Each row was made from one walk, in order. Every step used is in the known rows, and no mark comes twice. Write each row's walk.
In the rows, zero is written as 100.
Known rows
q, c, l, x: 83  117  113  69  95  114  100  83  93  106  94  94  131  93  114  111  101  106  118  112  117  87  102  101  96  128  103  109  123  84  90  91  66  100  97  85  115  127
h, x, q, y: 112  130  86  120  100  89  114  126  115  100  112  68  124  99  82  92  77  72  95  91  103  99  105  96  111  104  98  93  97  115  133  121  96  87  100  150  135  129
q, x: 88  121  87  101  103  86  97  102  96  101  98  96  107  101  88  94  103  106  92  99  110  93  97  87  98  71  101  92  97  105  121  103  109  108  96  114  94  96
y, q, c, r: 91  131  111  83  103  106  85  90  72  90  89  89  120  93  90  123  118  114  99  59  101  111  96  103  117  101  98  134  125  90  85  96  65  108  77  105  96  90
m, r, l: 95  75  97  89  103  104  107  117  99  103  113  105  105  102  95  100  94  97  102  91  92  126  117  97  80  86  106  69  107  104  100  109  97  95  136  69  90  73
w, d: 113  104  99  126  100  99  117  129  100  91  107  108  91  99  100  108  114  110  105  79  112  99  111  72  87  88  103  82  104  99  141  115  141  123  112  103  100  103
u, a: 108  99  101  79  95  110  94  110  105  64  108  100  115  113  102  105  94  109  92  92  103  114  139  73  100  67  106  108  107  118  100  103  104  111  118  98  91  85
c, l, x: 80  100  113  81  96  109  102  86  106  96  98  107  113  101  115  97  87  109  114  104  109  82  111  103  88  106  110  95  110  87  100  92  103  117  113  96  118  122
l, w: 92  74  85  105  92  90  93  110  119  86  89  90  77  119  89  118  93  113  73  78  105  101  94  91  106  79  100  94  100  96  118  94  111  122  120  102  114  110
m, r: 93  64  91  95  89  90  100  112  94  82  85  93  99  101  91  104  89  96  111  72  101  112  117  97  69  82  110  71  117  90  105  110  102  106  136  92  106  89
y, q, x, r, l, w: 93  122  101  91  98  75  64  74  112  128  116  110  81  123  67  113  111  119  62  110  95  103  86  117  123  78  69  111  82  103  133  83  102  111  83  103  69  50
r, l, x, m: 103  68  129  101  139  128  101  106  113  91  116  111  82  89  124  79  102  109  113  105  73  103  129  86  94  120  90  104  89  108  92  91  113  92  111  69  89  81
x, m, d: 106  62  88  103  105  118  74  127  118  82  80  105  98  111  90  91  85  91  98  77  75  108  131  80  72  102  106  83  104  92  100  103  115  119  121  86  109  92
c, h, x: 108  122  100  97  120  108  122  104  106  90  108  94  105  104  78  89  86  90  95  90  112  89  95  104  99  96  101  87  101  86  127  119  124  100  120  117  130  105
m, r, l, x, q, y: 122  79  118  102  112  87  115  123  106  115  120  85  125  91  100  95  81  85  103  113  84  123  114  104  98  133  102  97  92  121  78  115  63  57  120  104  106  103
y, q, x, m: 87  111  98  101  115  87  66  95  85  100  88  92  85  88  91  76  105  114  107  77  81  89  112  93  95  79  91  110  103  93  121  93  120  120  70  123  70  91
q, x, r, l, w: 92  104  96  99  107  85  82  82  118  123  116  115  87  127  81  118  107  113  57  126  102  111  78  104  111  81  76  96  75  110  129  91  103  103  101  87  92  53
h, x: 87  116  86  104  92  104  114  111  112  81  108  89  96  96  92  88  91  89  101  92  113  85  114  92  97  84  96  78  106  96  138  107  122  114  114  119  121  93
y, q: 103  112  96  92  92  90  81  106  101  86  95  94  94  107  78  99  108  108  102  59  99  95  126  103  106  77  99  103  111  94  121  96  112  123  104  118  83  103
l, w, d: 105  80  88  127  91  85  110  123  113  95  102  99  70  108  100  122  105  122  79  82  110  97  89  72  101  87  97  91  97  95  141  103  139  131  108  106  110  110
l, x: 102  82  115  99  105  104  108  105  109  76  99  99  92  96  104  95  102  105  109  95  108  86  122  94  100  105  98  101  101  97  100  94  106  106  119  101  109  101
m, n: 106  95  88  101  97  103  101  92  111  63  85  98  99  115  92  96  117  101  96  72  105  107  130  89  106  70  109  97  103  97  95  101  118  103  113  115  105  78
x, q, c, r, l: 109  119  124  90  126  120  113  103  85  117  115  98  126  106  105  121  107  103  80  99  92  138  77  107  112  139  107  126  109  124  72  116  54  75  90  82  101  97
y, q, x, m, r: 80  80  97  93  104  76  65  94  74  99  77  86  83  78  93  76  91  108  117  75  74  97  113  98  71  80  96  94  116  82  110  98  109  113  86  114  72  76
x, l: 96  88  85  108  106  100  98  105  99  90  91  102  95  104  101  99  98  86  119  79  90  99  114  94  98  99  106  76  92  98  99  93  95  92  103  92  101  92
q, c, r: 91  117  106  91  110  118  104  96  77  85  89  95  123  98  102  128  114  107  96  76  106  119  87  90  103  101  104  119  118  97  83  104  64  97  96  85  117  91
r, l: 104  110  99  94  115  113  108  118  112  104  123  111  107  115  93  99  107  104  91  94  95  118  116  94  103  85  100  88  94  114  112  104  109  100  121  75  89  87
r, l, x: 103  94  121  93  119  117  114  106  114  96  126  111  100  99  108  92  107  107  102  114  100  100  121  96  111  112  94  100  91  112  97  96  99  91  119  80  91  82
y, q, x, r: 99  135  103  94  97  74  64  78  93  104  95  107  95  111  64  103  116  104  95  88  105  91  110  113  99  75  78  104  99  94  137  95  107  119  87  125  77  63
h, l, x, q, c: 115  99  108  110  92  87  111  106  106  103  106  81  101  90  106  105  109  106  110  125  126  96  84  113  119  149  99  125  113  118  71  108  72  66  73  108  100  130
h, q, y: 123  106  66  116  97  97  96  124  98  102  111  90  137  128  81  87  91  101  98  68  108  123  112  83  113  51  90  90  112  106  104  104  83  73  107  104  136  106
y, q, x, m, r, l: 84  91  103  88  114  89  73  97  80  120  103  97  90  82  96  73  97  110  108  93  66  111  112  99  84  83  93  93  105  97  107  97  104  96  85  91  54  57
x, c, h, l: 136  89  86  121  85  98  127  114  102  99  95  118  88  119  101  100  101  91  106  109  122  101  81  129  103  89  117  100  94  112  84  116  125  88  110  104  108  136
r, l, x, c, q, y: 125  108  110  106  94  127  112  112  123  102  120  102  125  78  111  100  103  72  107  143  91  103  115  100  107  124  95  110  73  113  61  97  90  77  100  96  95  143
c, l, w, d: 81  100  87  111  80  92  104  104  110  114  100  107  91  112  111  125  91  127  84  93  111  94  78  80  90  86  109  85  107  84  137  99  139  142  102  100  118  131
x, q, c, h: 141  109  118  87  125  96  106  106  85  113  91  81  116  117  76  111  96  94  87  84  108  119  76  116  100  145  111  122  112  98  88  126  74  74  104  105  110  146
y, q, x, c: 108  122  90  106  66  77  90  100  85  108  85  102  90  99  93  85  112  87  103  98  107  78  103  121  105  82  103  113  100  105  116  96  110  120  83  136  75  115
y, q, c: 105  130  97  80  90  93  80  104  87  98  90  79  112  99  77  113  120  105  107  65  109  102  115  102  111  103  92  119  125  92  110  94  73  106  85  106  80  108
m, a: 89  96  96  98  88  95  112  104  112  55  105  102  92  118  94  90  90  96  99  72  104  106  116  87  87  58  102  86  106  106  98  114  112  115  123  92  98  81

Write each row's walk
122  76  123  106  92  119  125  110  111  99  111  122  88  100  124  87  107  83  109  126  102  93  120  113  104  123  101  106  85  120  88  94  104  95  125  84  94  102 -> r, l, x, c
89  140  91  93  95  77  79  96  90  104  98  90  102  98  75  90  109  113  96  85  105  86  107  102  111  70  94  109  105  97  125  97  109  117  77  131  74  93 -> y, q, x
98  61  129  95  136  147  95  103  111  90  108  125  107  92  121  91  90  106  94  113  60  113  117  83  95  129  102  111  89  103  55  97  92  96  111  62  112  52 -> c, r, l, x, m, d
96  65  120  88  107  105  112  106  104  96  115  104  98  87  109  92  95  101  112  113  94  110  121  101  85  112  98  82  103  101  84  100  91  85  133  69  93  66 -> m, r, l, x
74  84  99  89  121  115  78  88  97  110  107  96  103  62  103  83  88  102  103  129  66  122  95  84  59  100  98  76  96  89  73  109  117  90  88  73  67  93 -> c, q, x, m, r, l
97  96  89  94  62  110  107  101  98  104  82  119  108  116  118  101  90  81  111  98  108  91  104  120  77  91  125  87  109  97  108  100  114  130  123  98  114  148 -> x, c, l
105  102  88  112  74  89  108  109  93  104  86  110  94  104  105  89  104  82  101  114  113  87  96  108  93  83  108  96  92  112  114  101  111  110  100  118  96  113 -> q, x, c
123  104  133  87  117  108  112  106  102  119  120  87  112  96  106  100  108  98  96  124  103  112  99  108  114  165  94  123  103  119  79  106  60  67  95  87  88  112 -> r, l, x, q, c
128  108  100  106  101  92  116  101  83  114  85  113  101  113  93  90  100  83  95  113  114  90  76  122  96  93  112  107  86  103  100  111  114  98  108  118  105  126 -> q, x, c, h
98  77  84  136  97  85  105  112  107  100  96  101  66  101  110  118  101  107  99  88  93  92  87  74  103  104  99  84  85  91  122  92  124  108  91  100  106  98 -> x, l, w, d
94  115  135  83  132  132  119  87  88  101  119  106  126  87  120  117  118  115  99  114  101  114  92  95  120  131  93  134  103  110  62  94  50  74  94  67  106  71 -> q, c, r, l, x
83  114  86  98  54  111  121  95  106  103  94  110  107  101  121  87  79  69  115  115  117  74  101  118  82  96  117  76  112  93  128  104  121  130  115  114  132  135 -> h, x, c, l
76  115  78  89  46  72  76  75  94  131  77  100  86  112  103  102  89  104  82  114  106  72  72  130  108  80  109  114  103  89  115  80  108  140  75  132  92  140 -> y, q, x, c, l, w
86  105  103  87  115  117  103  94  95  110  109  97  110  110  107  140  108  122  62  98  97  129  65  94  128  104  94  127  102  108  78  94  58  93  94  66  108  78 -> q, c, r, l, w
98  136  110  100  89  106  105  89  77  121  110  123  104  96  109  94  114  101  90  113  89  103  84  125  120  83  103  128  89  121  87  97  95  106  76  110  74  72 -> y, q, x, c, r, l
75  94  70  112  98  72  87  86  103  112  86  91  81  104  101  105  91  104  87  110  93  86  72  92  116  90  96  91  79  95  104  82  91  94  76  109  102  86 -> q, x, l, w
120  86  133  99  120  106  115  109  116  106  125  101  95  103  107  88  95  100  92  119  92  106  109  108  108  143  100  110  92  123  86  108  96  83  113  98  93  104 -> r, l, x, q
97  110  83  97  114  96  108  82  98  112  91  72  96  97  91  113  86  85  93  106  107  89  58  105  125  136  89  102  96  76  102  95  68  70  82  99  133  100 -> q, c, h, x, l, w
108  66  123  99  135  127  101  84  118  69  106  110  82  94  126  71  117  109  110  102  72  107  143  84  108  110  94  112  88  103  69  86  117  83  104  87  88  53 -> r, l, x, m, n
123  113  82  121  89  83  124  101  91  119  97  115  94  110  97  90  106  94  100  135  127  89  63  128  108  79  112  105  85  115  90  114  123  82  83  119  100  127 -> q, x, c, h, l
122  95  102  111  79  114  104  106  116  83  94  92  120  73  107  103  97  70  114  124  98  90  116  100  97  117  99  109  84  98  66  98  95  91  101  119  113  162 -> l, x, c, q, y
84  121  84  97  64  95  103  90  90  124  84  116  115  109  117  92  92  88  106  123  114  83  86  118  84  82  121  90  103  102  112  99  108  123  96  114  104  136 -> q, x, c, l
114  103  110  96  114  113  94  100  117  101  120  127  100  128  81  114  114  96  91  95  98  123  119  108  93  90  84  83  89  111  123  101  109  99  129  70  89  57 -> x, r, l
90  121  82  128  90  58  84  91  91  125  97  90  67  88  96  107  111  117  95  98  94  76  75  85  123  95  86  101  84  87  131  86  119  112  45  129  78  82 -> y, q, x, l, w, d
81  130  87  93  101  104  84  88  106  97  100  89  112  78  80  100  100  104  91  120  104  96  88  87  86  85  99  89  96  91  94  107  119  110  82  113  87  127 -> c, q, x
101  89  71  144  78  77  116  123  123  99  115  101  64  108  106  125  110  133  86  104  123  95  76  78  115  74  99  90  97  108  129  105  147  115  84  108  103  111 -> h, l, w, d
81  109  77  128  98  86  88  84  106  115  100  91  78  67  104  115  102  110  92  136  94  85  57  69  98  111  93  84  75  79  98  96  131  105  50  112  88  117 -> c, q, x, l, w, d
75  99  77  98  54  82  95  84  101  125  77  108  92  119  118  106  84  98  80  128  112  79  62  116  96  81  116  99  96  96  112  87  108  131  95  116  115  142 -> q, x, c, l, w
95  129  113  83  122  129  112  99  83  108  115  106  131  102  106  124  118  111  91  93  97  132  86  93  115  106  100  119  107  112  79  104  56  84  95  65  99  72 -> q, c, r, l
87  29  101  117  103  94  99  102  103  75  91  98  70  72  129  83  90  110  135  105  90  97  115  97  75  104  100  86  110  96  72  98  116  85  105  85  102  82 -> h, l, x, m, r
106  97  113  77  90  110  81  59  90  116  100  112  131  124  101  98  99  107  115  113  128  104  96  115  89  114  78  106  134  77  87  87  59  80  102  67  137  89 -> h, q, c, l, x, r
109  148  100  84  114  97  96  81  80  113  97  76  112  85  78  93  101  78  123  86  101  85  90  118  123  136  88  111  108  72  104  99  68  70  65  113  101  92 -> y, q, c, h, x, l
84  117  79  110  109  85  95  93  88  108  93  98  103  96  101  91  100  90  112  104  95  89  94  94  102  90  101  83  85  101  104  93  92  84  78  106  93  80 -> q, x, l
106  69  130  112  92  119  124  92  89  70  83  121  89  92  134  102  101  89  110  104  102  89  102  114  98  115  112  120  95  107  66  97  96  112  118  105  125  103 -> l, x, c, r
77  111  74  104  93  65  68  79  96  114  85  84  76  97  87  100  99  109  90  94  88  80  81  106  129  88  91  108  86  89  108  74  90  103  58  127  81  83 -> y, q, x, l, w
115  72  132  81  109  98  109  106  92  119  110  81  113  84  107  100  95  91  106  122  98  120  100  111  91  169  98  108  116  109  67  112  48  61  109  74  90  95 -> m, r, l, x, q, c
121  110  79  114  73  112  98  118  112  89  89  92  123  88  92  112  96  66  105  104  98  107  111  97  90  92  109  94  88  102  81  107  99  100  103  118  107  170 -> x, c, q, y
91  99  136  94  133  129  122  91  100  87  123  120  107  95  119  103  106  116  96  108  90  110  102  97  114  109  100  116  90  113  71  99  89  92  111  77  108  63 -> c, r, l, x
119  107  86  108  114  95  116  108  109  98  108  107  102  116  83  105  100  113  99  96  119  106  83  112  109  78  111  95  98  104  92  119  122  85  105  100  105  118 -> c, h, l
141  82  106  106  100  106  119  113  95  93  82  116  93  122  95  100  96  78  101  88  107  102  96  123  89  102  117  102  94  99  96  112  117  104  133  103  113  134 -> x, c, h
82  108  82  111  100  104  110  100  107  88  103  91  95  89  102  85  88  73  122  96  99  81  110  95  102  103  97  67  95  92  120  95  103  91  96  108  119  78 -> h, x, l
81  107  123  67  104  111  68  73  85  104  83  89  108  79  119  92  102  115  131  86  86  82  118  104  91  137  93  130  129  73  89  79  76  112  71  93  91  123 -> y, q, c, l, x, m
91  23  119  103  114  103  94  102  94  70  78  96  74  78  120  81  83  101  129  84  78  98  128  88  60  119  99  86  111  82  85  97  109  102  128  87  107  85 -> l, x, m, r
